Each row comes from the steps of one path. Every step used is in the known rows, and no mark comes twice. Write the path behind each row, first mark first.
Known rows:
J-W: [ -1   9 -52   3 -10   3  14   0  14  17  -2   4   7   1   7  -4  -2   1
  11 -11   3  -4  -8 -10 -14   3  18  -8 -31   2   5  -4 -10  -2   6  -3
   8  -2 -21  -2  -9  -1  -2  -6  -3  16   0 -10 -13  14   4   5  14   4
   6   4   0  -6   5  12   3 -10   3]
P-Y: [  5  -2 -40   7  -4  -1   2  16  -5  10   0   6   0   6   0  -1 -11   9
  -6   3   8  -5  -6   7  -1   7  -9   5 -20   3   2 -12  -1   1   3  -7
  -5 -14   2  -3 -10   3 -24  -8 -10  23  23   0  -6  11  -1  -1  22   2
   4   2  11   4   5  19  -7 -11  -3]
P-Y-J-T: [ 13   1 -20   6   9  -3  -7  15 -15  -5  -6  20   2   4  -2   0   2  30
  -3   2   2  -3  11  14   9  -6 -11  -7  25  -1   0  -8   6  -8  11 -14
  -8  -2   5   1  -1  -6  -7  -3  -3  12  12   3   9   2 -16  -5 -28  -3
  27   9  10   5   0  15  -7  -4   8]
L-G-Y-P-T: [-12   2  12  13   0   2  -5   2  -3  -2   0   1  -5  -6   2   1   2 -26
 -16   1   7  -1   2 -17  13  -5 -19   1  -9   0  -4  -5   3  -6 -11  -9
  -8 -18  -4  -8 -13   1  -3   0   0  17   9  14  -4   0   2   4 -18   2
 -10  -4 -26   7   1   4  14   3   0]
L-G-Y: [ -9  10  -9  14  -5  -9  -4  23   0  12   3  10   1  -2   3   2   3  -5
 -15  -5   0  -4  -2 -21   4   9  -1   3 -16  -4   6  -1   1   0 -10 -13
  -1 -10  -8  -7 -15   5  -6  12   1  15   7   4 -10  19   7   7  24   2
 -12  -6 -11   7   9  -3   9  -5  -5]
G-T-J: [ 11   5  -4  -5   3   3   7  11  -2   4   8  16  -8  -5   6   3  -4  18
   7   1   3   9  -2   0 -10   7  12   3  21  -6   4  10  -2   8   6  -5
   4  10  -4   3   7   4  -4  10  -1  -9  -8  -5  -8  10  -1   5  -3  -1
 -18  -1  25   0  -3 -14  -5  -6  -6]
Y-J: [ 14   2   6   0  -5 -12  15 -15 -13   4  -8  -2  -2   6  10  -1   3   6
  11   2  -5   0  -8  -2   0  12 -16  -1 -20   2   1   7  -6  -3  11   3
   3   9  -7  13  11  -8  -9   1   4  -5   4   1  -2  21  -1  -7  -1  -7
   4   6   5 -10   2   7  -7  -2  10]
Y-J-T-G: [  8   1  20  -4   6 -17 -14   1 -10  -9  -9  10   5   0   3   4   6  19
  12  -8 -13   1  12   8   7  -4   0  -8  16  -3   0  10   4  -2  14   3
   9  26 -11   6  14 -10  16  17   4 -19 -23  -2  12  -6  -6  -6 -16  -5
  23   5  20  -7  -4 -10   3   2   9]
E-T-P: [ -7   0  23 -12   2  -1  16   2   9   2   1 -15   0   5  -8  -4  -6   8
   0   3  -9  -4 -14  -4 -11 -10  11  -6 -19   2   1   2  -1   9  -2  -9
 -11   4  12   5  15  -4   6  -6  12 -16 -15  -4   5   9   6  -4  39   3
  -4  -1  -8   2   3  -1  -3  -1  -4]
Y-J-W: [  9   6 -18   3  -8  -2  14 -14   3  12  -9   2   5   4  11  -7  11  11
  17  -4  -2  -2  -1  -8  -2   4   4 -10 -22   3   1   5  -5  -7  14   1
   9  15 -21   9   4 -10  -3  -5  -1   7   3  -1  -2  19  -1  -3 -13  -2
  19  10  -3 -11   3  15  -3   3  12]
L-G-Y-J-T: [  1  13  13  15   5 -12 -13  25 -10  -4  -2  30   2  -2   2   3  11  17
 -12  -6  -8  -1  14 -12  15   3  -4  -7  18  -8   5   4   7  -8  -4 -17
  -1   4  -6   0  -6  -4   8  15   6   6  -3   7   2   9  -5   7 -23  -3
  11   0 -11   7   2  -6  10   1   3]
T-G: [ -6  -2   6  -2 -10 -10  -1  -1   2  11  -2 -20   4   1   5   2  -6  -5
   6  -6  -4  -1  -7   0  -6   2   9   4 -30   1   2   4  -3   8   4   8
  15  16 -17   0   1   2   1  13  -5  -6 -11  -4  -2  -2  10  -6  38  -2
 -10  -2  23  -9   0  -8   3   0   1]
J-Y-P: [  2  -5  17   2 -15   3   5 -14  -1   8  -1 -24   4   3   4   4 -13 -33
  -2  -2  -5  -6  -7 -10   4   9  -5  -4  -1   6  -6  -7   0 -16  -7   9
 -13  -2  -6  -5 -13   8 -12  -3   6   7  13   4 -10 -11  -1   6  -3  -1
   6  -4 -22  -2  -2  -4   6  -3   6]
E-T-J-Y-P: [  1  -3  57  -9   3  10   6 -20   1  -1  -4   3   2   2 -12   0 -12 -30
   1   5  -4  -1  -1  -6   6  -4  13  -6  32   0  -2   4   5 -10 -11   5
  -7   8   8   6   6  12  -5  -2   5 -14  -3   2  -1 -11  -4  -5   4   9
  -2   1 -11   3   2  -4  -6  19   3]
J-T-P: [ -1   0  -3 -10   2 -11  -9  12  -2   1   4   6   3  -3  -6   7   1  19
   3  -8  -7  -1  -5   9  -8  -8   3  -5   3  -2   1   0  -2   1   5  -9
 -10   6  13  -5   9  -9  13   4  11 -15 -24 -10   3  -7   4   8  10  -3
   3  -2  -1   1  -7 -14  10 -15  -4]
P-T: [ -4   3 -40   0   6  -3   9   4  -1   0  -1 -18  -1  -2  -1   1  -1   1
   4  -5   5   1  -3   7  -8   3  -5   3   6   0   3 -11  -4   7  11  11
   4 -25  -1   3   5  -6  -7  -9  -4  11   4  -9  -1   7  -4  -4  -1   3
   3   7  13   1  -5  20  -6 -13  -2]
G-L: [ 10   7 -25   5  -6 -10  18   2 -11  -5  11  -2  -1  -2  18  -2   1  -4
  10  -1   0   5 -16  -7  -7  13   4   8 -24   0   9   9 -19   4  -2  17
   9  -9  -5   3  -8  -1   2  -7  10  12   2   1 -10  22  -6  10  22  -3
  -7   0 -14   0   3  -2  -1 -12  -5]
Y-P-T-G-L: [  1  -9  19  -2  -2   6   6 -26  -6 -19   4 -23  -2  -8  12  -5   0 -22
   8   6   8   5   1  -2   8 -10 -11   7 -10   6  -7   5  -7   0  -3  18
   3  -4  -7  -4  -3  -8  16 -11   0  -1  -2  11   6 -17  -6  -2 -19  -1
  -6   0  -9  -8  -6   1   8   5   2]
P-Y-J: [ 14  -4  -9   8   0  -2  -1  -2 -12   6  -7   4  -1   9   5  -3   0  25
  -3   8   5  -5   2  10   7   6 -23   3 -14   2  -2  -7   3  -6   7 -10
  -3  -6   0   6  -2  -5 -24  -8  -7  13  26   5   1  15  -6  -7  -2  -4
  10   9  10   1   5  20 -12   0   5]
E-T: [ -5   8  -7  -3   6  -1  26  10   4  -2  -5  -6   2   3  -6  -6 -18   1
   0  -1 -12  -1 -10 -13 -10  -1  17 -12   0   1   8  -4  -5   9   2  -4
  -5   0  -2   9   9   3  -2  -5  10   2  -7 -10  -1  20   0  -4  20   9
  -2   1   1   4   7  15  -9  -2   1]
L-G: [ -2   4  -3   7 -10 -18  -8  15  -1   8   0   8   9  -4  -4  10  -7   4
  -4  -5  -1  -2 -13 -15  -2   3   3   6 -25  -1   4   5   0   0  -4 -15
  -2   2 -13  -5  -7   2   5  10   6  16  10  -6  -6  13  14   2  29   0
 -18  -4   1  -1   4   3  10   3  -2]
E-T-G-Y-J: [-10  13  40   3  11   6  17   5   3  -8  -8  -9  -6   6   5 -13   3  -2
  -2   1 -14  -4  11  -4   6  -5  14 -12   7  -3   4   3   4   8  -2   1
  10  14  -9  12   8  -1   1   9  -3 -12 -17   8   7  14  -6  -8  13   2
  15   1   5   2  11  -3  -7   9   5]
E-T-P-Y: [ -4  -7   5  -4   4   6   7  12   7  -5   2  -2   0   9 -16  -6  -7  17
  -6   7   0  -8  -6   5  -3 -14   7  -2  -9   4   1  -8   3   7  -6 -16
 -17  -7  19   1   8  -4  -4 -13   3  -6   9   0   9   5   1  -4  29   4
   4  -1  -7   8   8  13  -7  -1  -4]
P-T-E: [ -8  -5 -58  -8   7   4  -3   2  11  -2  -6 -13   3   2 -11  -1   6  13
   6  -1   3   6  -1  20 -15   8  -9   5 -20   2   0  -6  -7  10  11  16
  14 -14  19  -1   2   3  -2 -11  -9   6   1 -17   5  -9   9  -6 -11  -3
  11  -1   7  -2  -3  12 -16 -10  -3]

Which path is each row?
[ 12  -1  30 -11   2 -12  -8  -2 -11  -1  -3  10  -1   4   0   3  12  24
   8   0 -12   0   0  10   3  -5 -11  -7  11  -1  -3   7   2  -6  12  -3
  -6  18   9   6  21 -15  14   3  10 -27 -19  -2  10   3  -3   0 -17  -9
  16   4   0  -6  -5 -10   6  -7   4] -> Y-J-T-P
[  8  -2 -17   1  -3  10  -4  35   5   0  14  -3 -10   1   2  -3   1  42
  -5   8   6  -1   0   8 -10  -5   4   2  -4   2  -1  -4   3   9   0 -24
 -17  -6  12  -7   1  -4  -2  -5  -2   0  12   4   0  15   0  11   8  -6
   5  -7  14   4   1  -5   0 -16  -9] -> G-T-P-Y
[ -5   7  25   0   3  -1  13   6   4 -19   3  -7   1  -1   6  -8  -7   3
   8   2  -9   2  -2  -9  -3  -8  34   0  -1  -1   9  11 -10  14  -4  10
   9   9  -6   6   3  -2  19   0   7  -5 -17   3   7   3  -7  -1  34   2
  -1  -2   2   3   9  -4  -5   7  -3] -> E-T-G-L
[  8   5   9   2  -1 -10 -13  24  -1   4   9  33   1 -11  -3   8   1  16
  -2   2   4   8   1 -10  -1   1  13   8  17  -8   5  14   8   4  -2 -19
  -2  11  -9  -3   1   4  13  19   4   0   8  -5  -3  11   9   4   2  -2
 -31  -6  21   2   1 -14   5   8  -9] -> L-G-T-J
[ -2 -10   3  -3   1   7  16 -28  -5  -2  -5 -21  -3  -4   5   0 -11 -21
   2   3   5   0  -7   0   0  -3 -26  -3  -9   7  -8  -8  -2  -3   6   7
 -12 -12  -4  -2   5  -7  -4 -16   1   4   3   1  -4  -4  -3  -4 -25   3
 -12   4 -11  -4  -9  15   3  -6   5] -> Y-P-T
[  3  -9  -1  -5   0  16   4 -47   2   4  -4   4  -1  -6   0   0   4 -30
   9   2  16   3   2   4   3  -9 -11   1  -2   4  -9   1   0 -10   4   8
   3  -5  -5  -3   3  -4  -2 -14 -13  -8  -3   1  -3 -21  -1  -8 -35   9
 -15   8  -6  -8 -11  15   3  11   5] -> Y-P-T-J-W
[  3  12  -9   9   1  -1  15   1 -10   9  -3   0 -13   7  17  -7  12  -3
  -3   1  -7  -2   0  -1   5  16 -18  -5 -11  -2   2  -1  -4  -2   1   9
   7  -4  -7  10   0  -2 -15   2  -4   0   1  11  -9  28  -6  -1  -1  -3
  10   4 -13  -1   3  -2  -7 -11   4] -> G-Y-J
[  3 -15  10 -10   4   8   4 -46 -11   1  -5  -3  -5  -5   0   4  -4 -35
   4   7  11   4  -5   9   3  -5 -26   6   8   3 -11   2   2  -6   4  14
  -2  -5   3  -1   8  -1  -7 -10  -5 -15  -1   1  -3 -14   0 -11 -29   7
 -26   6  -1  -7 -11   6   1  10   3] -> Y-P-T-J
[  0   2 -21   1  -5  -5  -9  32  15  -6   8  11   6  -7  -8   2   4  38
  -4  -1  -2   6  -1 -10 -12   2  12   1 -18   0   4   7   0  10   0 -22
  -1  15   0  -9  -9   7  22  12   5  14   3  -9   1   4  17  11  -8  -8
  -9 -17   4   0   5 -14   1   2  -6] -> L-G-T-E
[ 12   0  31   7  -5  -6 -22  30   2  -5  10  18  -1  -1  -4   1  14  53
  -9  11   6  -2   6  -9   7 -11  -6   6  -8   0  -3   8  15   0  -3 -37
 -22  10   6  -5   1 -12  14   7   4   7  26  10  13  11   5   6 -11 -12
  -3  -8   8   3   6  -4   8   9  -3] -> L-G-T-P-Y-J
[ -2  -3 -44 -10   6  -4  -7  13   3  -5  -4   9   8   1 -11   4  -4  21
   4 -11 -11   6   1  12 -15   3   8  -6  -5  -1   4  -3 -11   4   9   0
   9   8  14  -7  -2   6  14   3   3  -2 -29 -18   4 -15   7   5 -17  -5
  12  -5   7   0  -5 -12  -5 -15   0] -> J-T-E
[ -6   5 -26   3   5  -6  -8  -1   1 -16   7 -18  -2  -6  12  -2  11  -4
  12   1   7   6   9  10   0  -3   9  13   7  -2   4   5  -8  11   0  25
  20  -8  -2   2  -4  -6  14  -4  -6   5  -6   2  10 -10  -8  -1   6  -4
   5   2   9  -2  -5  -1   0  -3  -5] -> P-T-G-L
[ -7  -3  32   6   4   7 -14 -15  -6   5   2  29  -5  -6  -4   7   7 -28
 -15   4  13   2   7  -9  16  -3 -21   7   3  -3  -5   2  10  -8 -12  -6
  -3 -12   5  -8 -11   4  -5   5  -6   1   6  14  -4 -10   3   0 -24   5
 -28   0 -14   5  -1  -6  11  13  -3] -> L-G-Y-P-T-J
[ -2   5  -3  -7   8  10  16 -10  12   8  -4  20   5   1 -11  -5  -2  -4
  10  -3   1   1  -2  -4  -9  -8  35 -11  12  -4   6   6  -2   1   2  -4
  11   9  -7   6   7   4   1  -3  -1 -10 -19  -9  -1   1   0  -8  15  13
  -4   8   3   2   6  12  -9  16   3] -> E-T-J-W
[ -2  -3  19   8  -4   9  -7 -18   2 -17   8 -26   2  -5   8  -2   3 -32
   3   2   3  -1  12  -2  14  -2   5   6  21   4  -5  -1   0  -9 -12  29
   4  -6  -1  -3 -16   0   9  -8   1   3  10  11   7 -30 -15   5 -22  -3
  18  -4 -20  -2  -6  -7   8   8   3] -> J-Y-P-T-G-L
[  7  -1   6  -3  -5  -5 -13 -12  -2  18   1  13   3   3  -3  11   1 -21
   2  -5   1  -1   1  10   1  17   9  12  23  -7   2   4   3 -10  -7  19
   9   0   5   3  -4  13 -20  10  -3  -7   4  -6  -7 -12   1  -1  24   3
   2   2   7   0  -4 -13  -6   5  -4] -> T-J-Y
[  8 -12  36  -6  -8   6  -7 -33  -6  16  -1   7   2   3  -2  10  -9 -38
   2   2   2   0  -1   4   7  11  -7   8  17   1  -7   7   5 -16  -9  18
  -3   6   2  -1  -4  11 -16   4  -3 -15   4   0  -9 -22   1   0  -3   2
  -7   1  -4  -2  -6 -15   3  11   2] -> T-J-Y-P
[ -6 -13 -16  -3  -3  12  -8 -15  11  -8  -2 -24   5   3  -6  -1   2 -20
  -1   1   1  -1   4   7   1   5 -13   0   9   7  -9 -12   2 -11  -5  19
  -3 -12  17  -7 -10   9  -5 -13  -2   8  12  -4   4 -30   1   2 -38  -4
  24  -6 -20  -3  -6   2  -3   3   4] -> J-Y-P-T-E
[-15  -8  -1   6  -1   7 -12  -1   5  -3  -1   1   0  -3  -7  -2  11 -13
 -17   2   6   2   7  -9   5  -1 -19   2 -21   2  -7  -5   1  -3 -12  -5
   0  -8   7 -13 -15   8   6  -1  -3  14  10   5   1 -11  11   7 -28  -5
  -8 -10 -25   3   0  -3   7   4  -1] -> L-G-Y-P-T-E
[  3  -4  31  -5   7   4   7   3   1  -4  -5  -1  -3  11 -10  -7   2  28
  -5  12  -4  -7   0   7   4 -16  -6  -5 -10   4  -1  -2   6   1  -4 -15
 -16   3  18   9  17  -9   0 -14   4  -9   7   7  15  12  -4  -7  10   0
  15   4  -3   4   8  15 -10   9   1] -> E-T-P-Y-J
[-10   3 -10   5   6  16  17 -15  -4  -1  -2 -17 -13  -1  14  -6   0 -30
  -9   1   5  -1  -1  -3   5   5 -22  -4   3   4  -5 -14  -5  -3  -3  12
  -3 -25  -1  -4  -6  -1 -17 -11  -8   4   2  10 -10   4  -8   2 -22   4
  -1   3 -21   2  -3   8   3 -17   0] -> G-Y-P-T
[  6   3   5   8  -8  -3 -22  47   8  -4  14  14   1  -5  -7   3   2  44
 -13   6   7  -2   2  -8   2 -10   6   6  -6   0   0   0  12   4  -9 -39
 -21   0   6 -12  -6  -6  11   5   2  11  26   4   3   8  10  12   6  -9
 -10 -12   7   8   6  -4  12  -1  -9] -> L-G-T-P-Y
[  0   5  23  -7   8   4   1  -2   5   3  -1   4   5   5 -13  -1  -7 -20
   0  -1  -7  -1   2  -1  -1   2  29  -1  43  -5   6   0   7  -4  -8   8
   2   2  10  10   3  12 -10   3   5 -12  -7  -7   1  -9  -4  -4  19   8
   7   4   3   7   1  -4 -13  14   0] -> E-T-J-Y
[-10   3  18  -5   3   0  12   6  10  -4  -5 -19   4   1  -6  -2 -16  -1
   3  -2 -11  -1  -4  -7  -6 -10  26  -6   0   0   6   2   1  14   2   0
   6  16 -11   6   9   3  10   8   2  -8 -18  -5   6   5   3  -8  33   6
  -3  -1  15   0   7  -1  -3   8   1] -> E-T-G
[ -1   2 -15  -2   8   2 -22  -7   2   5   1  -4   2  -2 -10   8   9 -17
   4  -1   9   1   8  19   5   7   0  12  49  -6   2  -3   5  -6   0  25
  11 -17  12   5  -1   5 -19  -2 -10   1   7  -7   2 -23  -7  -3 -10   3
  13  10  16   3 -11   3  -8   5  -5] -> P-T-J-Y
[  4  11  -4   8  -6 -12  -2  44   5  -3  10   9   2  -9   0   4  -8  26
  -4  -4   0   3  -3 -20  -6  -1  13   0  -1  -3   7   4   4   8   1 -27
  -9   6 -13  -5  -6   0  17  14  10  17  12  -4  -6  22   7  11   5  -3
 -19 -10  10   3   3  -6   9  -3  -5] -> L-G-T
[  2  -2 -22  -7   9  -2  -7 -13  -5   4  -2   5  -5  -3  -4   7   5 -12
   8  -1  11   4   1  19  -3   4 -11  11  20  -5   0   1   2   3   7  17
  14 -15  13   6   9  -3 -12  -3 -11  -8  -3 -11   0  -7  -2  -9  -3   7
  -8  11  24  -1 -10   9 -11   1  -7] -> P-T-J
[-15  -7 -22   1   4  23  10 -18   3  -4  -3 -15 -10   3   4 -10   8 -20
 -10   3   2   1   3   5  -1   6 -25  -3 -19   3  -8 -13  -7   2  -2  10
   5 -20  12  -7  -8   6  -9 -12 -11   3  -5   5  -6  -9   1   2 -35  -2
   0  -5 -23   1  -3  -2  -7 -11   0] -> G-Y-P-T-E
[-11  -4  29   3 -10   9   3 -14  -2   7  -1 -19 -10   1  16  -2  -3 -33
  -7   0  -3  -4   2  -4   6   5  -6  -3 -26   3  -8  -1   0   2  -8   7
   7  10 -14  -8  -6   4  -3  10 -10 -10 -11  14  -8   0   5   0  12   2
 -12  -6  -5  -4   2 -21   9   0   1] -> T-G-Y-P
[ -3   4 -12  -4   2 -13 -12  14  -1  -5   0   3   8  -5  -5   6  -7  12
   5 -14 -10   2   6   6  -2  -5  20  -6  18  -5   4   3   3   6   8   2
   7  18 -12  -5   2  -2  19  15   1  -7 -29 -12   3 -16   0  -1  11   0
   7  -1  26  -1  -4 -14   9  -9   1] -> J-T-G
